Every row comes from one small tree of marks. The marks that hang from a mark follow it in brackets, in alphabetical order. Every link used is in the known rows. Which tree was each row made from?
Known rows:
F{V{J}}: -87	-60	145	-110	29	-64	-48	-24	-8	7	35	67	-7	-264	-109	-17	-30	155	102
K{E J}: 34	-27	-35	-252	-215	28	-35	-47	126	-18	-34	166	-105	-240	20	-44	152	-27	-71
F{V{D J{K{E}}}}: -84	7	67	-312	-82	-89	-163	-276	-4	26	51	245	79	-659	-299	5	90	401	106
E{K{J{V{D F}}} Q}: -34	-338	31	-398	-51	-17	-61	-280	158	10	-38	61	102	-453	131	23	73	106	68
D{V{F J{K}}}: 45	-163	32	-386	-121	-109	-34	-84	-68	-83	123	79	136	-688	-249	-71	-115	332	121
F{V{D J}}: -47	-19	177	-52	28	-82	-57	-211	-56	47	20	72	159	-454	-158	43	-7	257	139
D{V}: -14	-1	21	-73	-93	-79	26	-25	20	-53	33	-8	22	-33	-108	-14	-129	3	-48
T{D}: 68	-26	96	50	-5	-29	25	-105	28	-1	-16	32	176	-77	19	-58	11	-61	5
J{K V{F}}: -126	-236	-74	-441	83	12	-118	-130	9	-14	104	173	95	-353	-70	84	-36	250	97
E{K{J}}: 56	-121	-45	-159	-206	35	-1	-75	102	-28	-42	118	-167	-155	106	-8	110	-66	10
D{T V{J}}: 57	38	89	-44	-165	-205	42	-30	-16	-87	57	-54	38	-253	-296	-89	-149	24	56
F{V{D{T} J{K}}}: -63	40	138	-132	-30	-160	-93	-284	-54	16	74	46	130	-444	-427	-1	11	260	147
J{V}: -94	-113	-75	-207	69	-5	-71	-32	41	4	27	111	-42	-23	40	72	-85	30	41
E{K Q}: 14	-75	0	-43	0	-41	9	15	133	-27	-86	-51	-139	84	101	-102	36	-76	-26
F{V{D{T} J{K{E}}}}: -90	85	106	-227	-130	-177	-138	-301	8	-4	55	169	95	-525	-427	-27	108	310	85
T{D{V{F J}}}: 113	-174	198	-173	-105	-158	48	-179	-33	-79	64	36	339	-654	-122	-129	-114	174	129
E{K{J{V{F}}} Q}: -55	-362	2	-442	-42	4	-42	-107	204	-34	-40	97	-61	-266	179	-33	71	11	30
V{D{T} F}: 12	8	136	71	-32	-101	4	-284	-59	10	46	-86	357	-300	-176	18	68	144	55
E{K{J{V}} Q}: -36	-258	-65	-390	-78	-5	-44	-31	227	-21	-77	103	-247	-82	173	-39	30	-122	-23
T{D{V{F J{K{E}}}}}: 78	-157	100	-436	-220	-155	-54	-241	39	-90	90	223	260	-856	-250	-158	-18	320	82
J{K}: -3	-4	-73	-155	-17	14	-46	-39	-14	-6	35	63	-53	-95	-107	13	-2	86	7
D{T V{F J{K{E}}}}: -5	-34	41	-391	-253	-210	-60	-158	22	-126	115	124	124	-641	-406	-134	-11	285	54

Write each row's tree:
-63	-172	-65	-478	-78	-3	-83	-6	252	-19	-68	158	-189	-128	90	-48	92	-95	-99 -> K{E{Q} J{V}}
85	-112	39	-253	-26	-52	-78	-235	-133	12	84	56	258	-857	-202	5	9	429	186 -> V{D F J{K}}
63	-112	130	-91	-5	-67	-26	-196	-122	18	46	-12	303	-737	-81	-6	8	327	173 -> V{D F J}
-143	-229	-71	-561	55	-36	-141	-99	146	-34	27	172	16	-283	-55	-53	56	215	-27 -> J{K{E{Q}} V{F}}
-95	-296	2	-529	-47	2	-79	-87	224	-38	-29	152	-7	-344	98	-60	119	34	-68 -> K{E{Q} J{V{F}}}
130	-73	144	-82	-118	-156	41	-108	-3	-62	25	31	190	-463	-128	-125	-147	54	81 -> T{D{V{J}}}
54	-105	62	-372	-40	-94	-106	-200	8	-12	1	61	181	-823	-197	-141	108	386	61 -> V{D F J{K{E{Q}}}}
34	2	57	-260	-164	-159	-104	-286	-42	-30	77	103	259	-850	-338	-79	111	384	134 -> V{D{T} F J{K{E}}}
-48	-251	38	-484	-59	-23	-101	-259	185	8	-26	131	130	-530	35	7	141	138	-42 -> K{E{Q} J{V{D F}}}
63	-42	92	-127	-66	-140	-55	-289	-132	-13	92	-12	286	-733	-339	-47	35	338	184 -> V{D{T} F J{K}}
38	-47	-12	-422	-150	-159	-62	2	95	-91	8	68	-128	-447	-257	-201	-70	151	-35 -> D{V{J{K{E{Q}}}}}
27	-146	19	-326	-12	-26	-58	-69	-90	-33	90	63	110	-677	-145	-65	5	332	155 -> V{F J{K}}
68	-144	2	-199	-126	6	20	-26	184	-30	-99	-12	-214	-69	143	-117	105	-147	-58 -> E{K{J} Q}
-50	-260	21	-364	-46	29	-74	-282	25	37	42	134	226	-586	30	148	52	196	81 -> K{J{V{D F}}}
20	-78	146	-127	-138	-203	45	-93	-38	-99	96	-55	209	-439	-296	-101	-109	153	92 -> D{T V{F J}}
-116	-103	-178	-489	-53	-8	-162	-89	97	-13	41	277	-103	-231	-85	37	24	159	0 -> J{K{E} V}
-79	-21	-73	-211	3	-91	-114	-271	0	14	68	71	115	-205	-278	102	-40	140	70 -> J{K V{D{T}}}
61	-10	161	7	-56	-148	0	-237	-108	-5	57	-76	325	-630	-236	-34	18	250	169 -> V{D{T} F J}
-54	-179	74	-256	-81	-62	-50	-319	39	4	54	58	255	-450	-109	103	62	110	87 -> K{J{V{D{T} F}}}
